Each row was made from one walk, in order. Every step used is in the known rows, and no mark comes twice. Write each row's walk.
(in the rows, 128 means zero)
Known rows
B, K: [130 123 109 136 125 141 124 124 138 117 115 120  92 132 148 114 156 134
 132 138  99 122 144 134 131 135 131 121 131 132 134]
U, D: [143 126 129 124 134 117 123 135 138 142 128 116 136 128 117 131 146 137
 136 108 132 126 127 121 125 136 122 139 125 126 131]
F, D, U, S: [127 108 133 114 132 119 162 154 119 139  92 111 133  99 110 130 115 139
 146 115 132 137 160 133 114 132 155 129 106 122 123]
F, D, J, S, K: [138 117 129 115 140 122 125 157 118 144 112 110 118 116 146 122 107 122
 146  75 106  90 181 117 108 142 140 110 136 148 138]
F, S: [118 125 138 116 134 131 191 127 109 116 108 124 114 140 118 134 123 117
 132 129 140 106 134 110 129 126 141 121 111 130 127]
W, F, D, J, S, U: [134 117 112 105 129 122 154 159 131 172 127 113 162 124 180 104  48 145
 121  79 120 109 201 120 100 139 130 101 121 127 129]
J, S: [129 128 132 116 137 131 133 140 111 132 114 119 132 162 150 116 102 117
 132 112 123 131  95 110 119 139 132 121 133 135 126]
B, K, D, U, S, J: [131  97 115 114 140 147 161 178 135 126 103 112 149 118 173 129 179 150
 149 105  89 124 146 137  94 141 137 105 120 128 129]
R, J: [131 130 137 128 136 130 101 142 128 132 134 128 136 122 172 113 105 135
 107 121 114 105 135 139 122 119 110 126 140 121 118]
B, K, D, U, R: [140 107  69 132 141 131 131 145 155 152  93 109 120 107 118 143 170 151
 131 122 122 166 206 149 126 149 147 113 112 131 138]
R, U, S, F, D: [121 115 123 117 137 122 172 149 102 130 109  93 153 118 140 108 128 125
 126 128 129 110 164 140 121 131 104 126  95 116 121]
S, K, D, U, R: [136 104  99 127 144 123 108 152 138 149 104 114 129 107 101 150 141 126
 134 102 124 148 171 151 130 136 132 111 122 136 138]
K, D, F, S, U, R: [134 106  97 105 151 127 189 147 130 151  87 123 134 143 112 151 137 133
 114 136 152 129 190 139 128 139 146  84  93 124 139]
W, F, S, K: [105 120 140 124 123 142 177 124  96 119 127 117  92 134 137  85 116  94
 140 117 106  71 110 117 141 112 127 112 130 139 127]
J, S, U, R, F, W: [122 117 106 111 160 128 135 149 130 143 102 119 154 180 115 103  55 117
  94 112 114 116 111 123 125 150 130  96  98 125 127]
S, U, R, F: [125 115 103 123 155 121  86 150 145 134 109 125 144 155 147 122  78 137
  95 105 129 130 131 151 128 143 126  99 120 112 132]
U, D, J, S, K, B: [152 113 139 113 151 149 119 166 122 157 120 115 121 152 175 131 139 108
 137  51 103  94 112 116 120 130 121 128 130 155 143]
K, S, F, W: [104 128 115 121 121 159 206 112 103 120 133 133 150 123  75 109 143 106
 135 144 106  99 190 116 126 118 116 133  85 142 127]
U, D, F, S: [124 119 135 109 138 128 166 132 129 143 114 119 105 127  91 118 170 123
 143 124 140  86 130 115 125 126 151 129 100 137 134]
J, S, U, D, K: [151 108 131  99 151 128  69 157 143 150  93 117 131 175 183 117  71 124
 120  91  92 125 101 115 116 147 117 108 133 126 138]
W, F, S, U, D: [126 114 129 104 129 124 188 139 124 142 119 113 147 151 148 110  78 128
 121 103 134  99 136 114 125 127 115 112 109 121 127]
K, D: [146 125 111 135 125 126 173 127 130 137 123 115 163 129 106 142 168 131
 139 120 140 141 156 126 123 141 125 127 124 122 129]
B, K, D: [144 120  87 143 123 139 165 123 139 128 108 108 128 134 127 130 194 136
 146 130 110 135 176 131 125 148 127 120 129 128 136]
D, J, S: [126 128 123 113 147 135 103 159 133 151 127 126 135 131 163 122  92 132
 132  85 125 118 138 111 102 137 135 118 128 143 129]
K, S, U, D: [139 112 112 102 136 135 152 145 124 129  97 124 161 153 143 152  95 143
 138  97 128 130 152 127 117 133 111 115 111 121 136]
D, F, W: [117 128 122 125 123 138 160 115 138 149 139 136 117 111  61 104 164 117
 124 168 115  94 142 134 131 115 149 129  93 143 131]
W, F, D, J, S: [131 128 114 118 130 127 164 149 127 174 140 111 140 103 160  88 108 138
 133  82 126 100 181 108 105 140 143 120 127 135 124]
U, R, J, S: [137 128 124 113 168 128  91 164 115 148 112 121 119 155 197 102  74 131
  94 105 120 126 118 128 126 138 119 104 140 124 118]
J, S, U, D, F: [139 111 124  98 136 123  86 154 137 160 107 115 145 168 146 114  95 129
 131 105 115 118 106 127 108 138 129 112 118 134 141]
B, K, D, J, S, U: [147 108  83 114 141 141 133 163 149 148  94 109 160 156 187 139 108 147
 137  84 102 133 196 128  91 159 119  92 124 135 142]
F, D, K, S, U, R, J: [150 107 102 102 168 135 117 161 129 144  77 130 107 122 204 128  82 150
  90 116  98 109 231 154 132 133 123  87 123 107 129]

Write each row's walk
[119 117 121 106 155 131 154 156 117 145 117 125 122 145 207  97  34 136
  76 116 124  98 164 140 135 117 110  86 118 112 115]
W, F, S, U, R, J
[123 111 110 123 135 108 125 142 136 161 117 113 134  77  93 132 127 138
 115 121 135 145 252 144 124 136 146 128  97 129 131]
S, F, D, U, R
[113 130 132 130 119 140 171 112 124 133 149 128 151 115  71 104 140 107
 119 150 107 103 176 121 129 123 112 135  95 140 126]
S, F, W
[140 113 100 126 151 103 132 146 141 141 101 113 148 133 127 130  98 145
 100 105 136 125 187 149 128 154 140 100 113 104 132]
S, U, R, F, D
[124 113  95 131 171 134 154 158 137 138 107 109 125 116 111 129 159 116
 134  69 136  76 177 128 119 150 140  98 113 136 136]
U, R, F, S, K, D, J
[104 120 128 115 139 143 179 141 109 128 124 111 157 130 112  95 114 106
 113 154 110  98 128 135 127 118  91 129  76 130 119]
R, U, S, F, W
[129 108 110 115 135 147 222 145 131 127 115 119 114 127 148 121 233 135
 142 135  99  71 169 127 107 136 154  97 113 139 137]
B, K, D, F, S, J
[107 123 114 120 134 170 154 112 119 129 125 140 115 115  95  91 154  98
 128 146  79  85 187 118 133 120 122 128  93 144 132]
D, K, S, F, W
[ 99 110 139 116 132 144 101 152 115 134 119 118 145 113 127 101 106 117
 139 116 113 131 143 134 110 122 125 131 104 134 124]
D, U, S, F
[125 126 127 111 145 135 149 149 140 168 146 115 166 120  96 103 123 120
 130  91 110  91 185  95  97 139 115 138  91 152 129]
U, D, J, S, F, W
[109 120 114 121 135 165 100 124 119 123 119 135 107 123 145  96 146 106
 137 127  89 102 166 125 129 124 121 124 120 137 135]
D, K, S, F
[150 120 121 135 123 148 188 117 127 165 131 122  95 114 160  89 181 109
 113 127 103  98 160 133 151 120 147 132 129 125 134]
W, F, D, K, B
[110 112 137 112 137 136 115 158 122 131 104 123 130 119 130 122 102 129
 141 114 124 141 106 135 116 125 141 126 111 130 124]
D, U, S
[127 120 141 120 134 136  99 143 100 118 107 115 109 162 152 109 100 100
 145 100  97 110  81 117 127 134 120 111 146 146 134]
J, S, K
[120 115 150 121 141 146 109 150 100 106 108 119 100 142 146 104 119 106
 148 113  98 106  78 130 135 125 121 111 135 133 129]
U, S, K
[109 104 145 115 136 141  84 161 113 119  99 120 109 119 134 113  99 113
 154 106  99 119  94 142 123 119 132 116 125 140 131]
D, U, S, K
[131 114 149 121 132 155 213 129  87 107 105 126  89 159 144 141 150  84
 129 115 113  84 113 123 149 112 132 120 121 145 138]
F, S, K, B
[114 126 126 115 140 140  96 153 127 151 144 123 152 126 155 103 101 120
 132  87 111 107 169 112  96 137 118 123 120 147 130]
D, J, S, F
[134 112 128  96 134 127 148 144 138 165 111 120 153 164  96 108  98 121
 122 126 108 103 124 118 115 134 132 113  90 140 139]
J, S, U, D, F, W
[138 116  98 102 153 118 147 170 136 183 119 115 139 119 190 108  48 151
 100  79 132 126 210 127 112 146 137  87 117 124 130]
W, F, D, J, S, U, R
[122 122 111 102 151 129 144 159 143 171 140 102 180 120 120 108 103 123
 115  96 114  86 169 114  99 133  88 138  75 148 127]
R, U, D, J, S, F, W
[127 102 151 100 139 118 177 180 119 133 114 121 154  94 151 139 128 151
 134 101 116 114 159 133  97 131 151 114 113 123 120]
F, D, U, S, J
[142 114  97 126 153 120 111 164 147 166 112 116 161 102 141 140 123 154
 103 108 137 150 195 155 117 133 125 118 118 118 122]
K, D, U, R, J
[135 113 105  98 146 139 127 164 146 146 109 131 165 123 158 159  88 157
 137  71 127 116 194 131 100 131 114 113 106 130 139]
K, S, U, D, J
[159 116 136 125 144 147 125 134 144 155 117 125 103 142 160 128 185 112
 116 107 106 115 114 128 143 127 130 141 128 132 140]
U, D, K, B
[117 104 101 120 141 132 183 146 116 153 109 105 114 108 108 112 130 112
 136 101 128 113 172 132 136 127 144 103 110 136 131]
W, F, S, K, D, U, R
[123 114 109 106 127 145 151 139 113 116  98 136 152 153 156 148  74 135
 130 120 123 132 157 135 118 125 116 105 113 122 133]
K, S, U
[135 113 104 130 121 122 148 139 142 151 115 115 174 106  92 151 147 138
 145 114 139 154 173 137 110 135 135 134 113 128 131]
K, D, U
[133 110  85 110 158 154 107 159 126 120  80 128 102 151 223 121  83 157
  97 123  88 121 191 160 130 131 106  82 125 117 131]
B, K, S, U, R, J
[125 105 109 119 141 142 127 156 115 136 100 100 132 134 136 109 168 110
 150 128 114  97  81 160 127 124 114 109 111 133 137]
R, U, S, K, D, F
[142 124 103 132 135 131 153 145 152 154 135 122 170  99 121 149 159 144
 138  97 143 127 199 128 105 139 129 124 120 132 133]
K, D, J
[132 105  62 123 148 137 153 141 131 121  69 109 111 140 150 121 128 150
 123 107 108 115 212 150 128 157 144  90 111 111 139]
B, K, S, U, R, F, D
[121 120 130 105 138 149 177 153 108 112 129 141 145 128 170 141 143 140
 134 108 111  99 131 122 108 122 127 111 125 129 125]
K, S, J
[116 106 144 105 128 127 185 171 117 150 135 116 151  86 165  94 125 147
 131 100 109  97 143 132 103 122 148 114 117 120 115]
W, F, D, U, S, J
[140 116 143 123 134 155 145 142  89 125 110 121 107 182 170 124 126  84
 132  99  98 109  74 122 137 124 124 119 139 149 139]
J, S, K, B
[118 129 105 135 154 127 145 127 143 141 129 126 128 128  71 101 138 121
 101 132 126 105 131 130 138 139 141 122  98 127 123]
U, R, F, W
[155 110 138  98 160 130  44 169 143 154  98 117 140 173 223 101  47 134
 102  85  79 100 113 127 112 140  97 106 145 120 128]
R, J, S, U, D, K
[138 120 137 120 144 134  89 146 116 150 118 109 124 128 185  70 112 115
 109 111  77  82 187 122 114 139 118 121 139 129 122]
R, J, S, F, D, K
[127 109 112 104 141 154 107 137 130 124  88 141 117 146 179 131  90 126
 128 122  94 120 149 137 126 125 122 100 123 124 140]
D, K, S, U
